What can hang from each mark
k_408: k_668 k_921
k_618: k_668
k_668: k_61 k_408 k_566 k_825
k_825: k_668
k_61: k_921
k_566: k_668
k_921: k_61 k_408

Each row was made from one small tree. The marks that hang from a mark follow it in brackets, in the order of their numbers. Every link used is in the known rows. Write each row's tree.
Known rows
k_566(k_668(k_61)): [ 0.13  0.04 -0.07  0.10 -0.01  0.02 -0.04  0.05 -0.19 -0.02 -0.11 -0.16
  0.11 -0.13 -0.07  0.20  0.09]
k_618(k_668): [ 0.07 -0.08 -0.03  0.08  0.19  0.53 -0.08  0.14 -0.14  0.11 -0.28 -0.04
 -0.03  0.24 -0.16  0.16 -0.13]
k_921(k_61 k_408): [-0.12  0.00 -0.14  0.05  0.00 -0.01 -0.10 -0.11 -0.12  0.02 -0.41 -0.02
  0.22  0.13 -0.08  0.19 -0.17]
k_825(k_668): [-0.03 -0.08 -0.04  0.06  0.32  0.29 -0.08 -0.01 -0.10  0.08 -0.11 -0.06
  0.03  0.02 -0.07  0.12 -0.11]
k_618(k_668(k_61(k_921) k_566 k_825)): [ 0.14 -0.01 -0.02  0.10  0.19  0.00 -0.01  0.06  0.04  0.06 -0.16 -0.05
 -0.12 -0.06 -0.10  0.09  0.16]
k_668(k_61 k_408(k_921) k_566 k_825): [ 0.01  0.03  0.01  0.01  0.05 -0.17 -0.06 -0.13 -0.11  0.00 -0.02 -0.17
  0.05 -0.24  0.10  0.11  0.06]
k_825(k_668(k_61(k_921(k_408)) k_566)): [-0.12 -0.03 -0.04  0.05  0.32 -0.41 -0.03 -0.01  0.13 -0.06 -0.25  0.00
  0.11 -0.39 -0.03  0.12  0.35]
k_825(k_668(k_61 k_408(k_921) k_566)): [-0.10 -0.07  0.06  0.01  0.25 -0.13 -0.05 -0.09 -0.05  0.00  0.01 -0.12
  0.09 -0.38  0.10  0.11  0.27]
k_408(k_668(k_61 k_566) k_921): [-0.13  0.04 -0.01  0.03  0.01 -0.26 -0.10  0.01 -0.13 -0.08 -0.21 -0.02
  0.13 -0.28  0.03  0.19  0.33]
k_566(k_668(k_61(k_921) k_408 k_825)): [ 0.17  0.15 -0.08  0.11  0.17 -0.17  0.02 -0.19 -0.17 -0.01  0.09 -0.30
  0.04 -0.08  0.06  0.09  0.14]
k_408(k_668(k_61 k_566 k_825)): [-0.01  0.13 -0.05  0.05  0.01 -0.14 -0.10 -0.04 -0.14 -0.02  0.03 -0.01
  0.00 -0.14 -0.02  0.13  0.16]
k_825(k_668(k_61(k_921))): [ 0.01 -0.07 -0.06  0.13  0.38 -0.10 -0.03  0.04 -0.03  0.02 -0.15 -0.12
  0.03 -0.14 -0.02  0.12  0.29]
k_668(k_61 k_408 k_566): [-0.02  0.03  0.00  0.05  0.06 -0.06 -0.06  0.00 -0.12 -0.01  0.05 -0.10
  0.15 -0.15  0.08  0.17  0.37]
k_618(k_668(k_566 k_825)): [ 0.11 -0.04  0.01  0.02  0.14  0.41 -0.06  0.01 -0.04  0.11 -0.11 -0.01
 -0.13  0.10 -0.13  0.10 -0.26]
k_668(k_408(k_921(k_61)) k_566 k_825): [-0.04  0.03 -0.02 -0.01  0.04 -0.02 -0.04 -0.37 -0.13  0.04 -0.05 -0.15
  0.10  0.04  0.14  0.09 -0.20]
k_408(k_668(k_825) k_921(k_61)): [-0.09  0.08 -0.11  0.05  0.03  0.05 -0.10 -0.28 -0.25  0.03 -0.24 -0.08
  0.06  0.18  0.02  0.12 -0.30]
k_408(k_668(k_61)): [-0.06  0.08 -0.09  0.11  0.05 -0.04 -0.11  0.07 -0.23 -0.01 -0.14 -0.03
  0.09 -0.03 -0.06  0.19  0.29]
k_61(k_921(k_408(k_668(k_825)))): [-0.10  0.15 -0.15  0.05  0.24 -0.20 -0.09 -0.18 -0.10 -0.03 -0.31 -0.06
  0.06  0.11 -0.06  0.12 -0.06]
k_61(k_921(k_408(k_668(k_566 k_825)))): [-0.14  0.16 -0.10  0.00  0.21 -0.35 -0.07 -0.22  0.00 -0.07 -0.22  0.00
  0.07 -0.04 -0.02  0.11  0.05]
k_566(k_668(k_61 k_408(k_921) k_825)): [ 0.12  0.09 -0.03  0.05  0.04 -0.06 -0.04 -0.17 -0.25  0.01 -0.01 -0.29
  0.05 -0.20  0.04  0.12 -0.11]
k_408(k_668(k_61 k_566 k_825) k_921): [-0.05  0.08 -0.02  0.02  0.01 -0.23 -0.10 -0.08 -0.14 -0.05 -0.13 -0.04
  0.01 -0.24  0.00  0.14  0.08]
k_825(k_668(k_566)): [-0.04 -0.07  0.01  0.01  0.29  0.18 -0.06 -0.05 -0.01  0.03 -0.02 -0.01
  0.04 -0.12 -0.02  0.12  0.00]

Which tree is each row?
[-0.07 -0.03  0.03  0.00  0.32  0.17 -0.05 -0.15 -0.06  0.04  0.16 -0.08
  0.07 -0.11  0.08  0.09  0.10] -> k_825(k_668(k_408 k_566))
[ 0.01  0.00 -0.05  0.10  0.16 -0.27 -0.02  0.05  0.03 -0.06 -0.20 -0.08
  0.12 -0.15  0.01  0.17  0.43] -> k_668(k_61(k_921) k_566)
[-0.03 -0.07  0.01  0.05  0.19 -0.03 -0.06  0.06 -0.01  0.01  0.00 -0.02
  0.04 -0.30 -0.03  0.13  0.21] -> k_825(k_668(k_61 k_566))
[ 0.00  0.04 -0.06  0.04  0.02  0.07 -0.02 -0.33 -0.25  0.01 -0.12 -0.24
  0.22  0.06  0.10  0.15 -0.15] -> k_566(k_668(k_408(k_921(k_61))))
[-0.03 -0.08  0.07 -0.01  0.19  0.32 -0.05 -0.05 -0.09  0.06 -0.18 -0.08
  0.03  0.00  0.02  0.13  0.04] -> k_618(k_668(k_408(k_921) k_566))
[-0.07 -0.07  0.01  0.06  0.27  0.00 -0.07 -0.04 -0.16  0.05 -0.07 -0.17
  0.07 -0.24  0.07  0.11  0.17] -> k_825(k_668(k_61 k_408(k_921)))
[ 0.19  0.08 -0.08  0.09 -0.01  0.05 -0.04 -0.04 -0.21  0.03 -0.02 -0.19
  0.00 -0.12 -0.10  0.14 -0.15] -> k_566(k_668(k_61 k_825))
[ 0.12  0.03 -0.12  0.13  0.20 -0.17 -0.04 -0.01 -0.08  0.02 -0.20 -0.16
 -0.01  0.02 -0.04  0.13  0.08] -> k_668(k_61(k_921) k_825)
[ 0.09  0.09 -0.04  0.09  0.03  0.03 -0.03 -0.05 -0.25  0.00  0.07 -0.23
  0.15 -0.12  0.02  0.17  0.20] -> k_566(k_668(k_61 k_408))
[-0.01  0.06 -0.08  0.05  0.14 -0.48 -0.04 -0.04  0.07 -0.06 -0.29 -0.05
  0.07 -0.25 -0.04  0.13  0.15] -> k_668(k_61(k_921(k_408)) k_566 k_825)
[ 0.05 -0.04  0.06 -0.02  0.19  0.32 -0.05 -0.13 -0.09  0.09 -0.09 -0.11
 -0.07  0.02  0.00  0.08 -0.21] -> k_618(k_668(k_408(k_921) k_566 k_825))
[ 0.17  0.13 -0.06  0.08  0.03  0.03 -0.03 -0.13 -0.26  0.03  0.14 -0.25
  0.03 -0.08  0.01  0.11 -0.03] -> k_566(k_668(k_61 k_408 k_825))
[-0.08  0.10 -0.06  0.09  0.15 -0.37 -0.05 -0.01 -0.06 -0.10 -0.11 -0.01
  0.12 -0.15  0.03  0.17  0.57] -> k_408(k_668(k_61(k_921) k_566))
[ 0.03 -0.03  0.04  0.06  0.10  0.22 -0.04  0.10 -0.10  0.07  0.01 -0.04
  0.03 -0.08 -0.04  0.13  0.32] -> k_618(k_668(k_61 k_408 k_566))
[-0.10  0.08 -0.06  0.00  0.00 -0.09 -0.09 -0.31 -0.16 -0.01 -0.15 -0.02
  0.07  0.02  0.05  0.11 -0.20] -> k_408(k_668(k_566 k_825) k_921(k_61))
[-0.15 -0.07  0.03 -0.01  0.22  0.03 -0.03 -0.33 -0.07  0.03 -0.01 -0.10
  0.14 -0.10  0.16  0.08 -0.01] -> k_825(k_668(k_408(k_921(k_61)) k_566))
[-0.06  0.09 -0.11  0.14  0.19 -0.23 -0.06  0.03 -0.15 -0.06 -0.21 -0.08
  0.11  0.01 -0.01  0.18  0.46] -> k_408(k_668(k_61(k_921)))
[ 0.02  0.02 -0.03  0.02  0.19  0.15 -0.08 -0.20 -0.21  0.06 -0.13 -0.22
  0.03  0.09  0.06  0.11 -0.28] -> k_668(k_408(k_921) k_825)
[ 0.09  0.01  0.03  0.01  0.18  0.40 -0.05 -0.10 -0.11  0.13  0.07 -0.08
 -0.09  0.12 -0.03  0.06 -0.14] -> k_618(k_668(k_408 k_566 k_825))
[-0.11  0.03 -0.06  0.08  0.04 -0.12 -0.12  0.04 -0.23 -0.04 -0.28 -0.07
  0.11 -0.12 -0.03  0.20  0.22] -> k_408(k_668(k_61) k_921)
[ 0.13  0.05 -0.09  0.14  0.14 -0.17  0.01  0.00 -0.11 -0.06 -0.19 -0.20
  0.12 -0.12 -0.03  0.18  0.28] -> k_566(k_668(k_61(k_921)))
[ 0.04 -0.03 -0.04  0.05  0.12  0.40 -0.05 -0.23 -0.22  0.16 -0.19 -0.14
 -0.03  0.26  0.00  0.07 -0.35] -> k_618(k_668(k_408(k_921(k_61)) k_825))
[ 0.00  0.02  0.02 -0.03  0.14 -0.01 -0.06 -0.24 -0.11  0.02 -0.05 -0.16
  0.05 -0.04  0.11  0.11 -0.16] -> k_668(k_408(k_921) k_566 k_825)
[-0.11  0.15 -0.07  0.02 -0.03 -0.34 -0.12 -0.05 -0.10 -0.05 -0.14  0.03
  0.06 -0.25 -0.07  0.14  0.11] -> k_921(k_408(k_668(k_61 k_566 k_825)))
[ 0.03  0.04 -0.01  0.02  0.12  0.14 -0.03 -0.21 -0.24 -0.02 -0.11 -0.26
  0.16 -0.05  0.07  0.16 -0.11] -> k_566(k_668(k_408(k_921)))
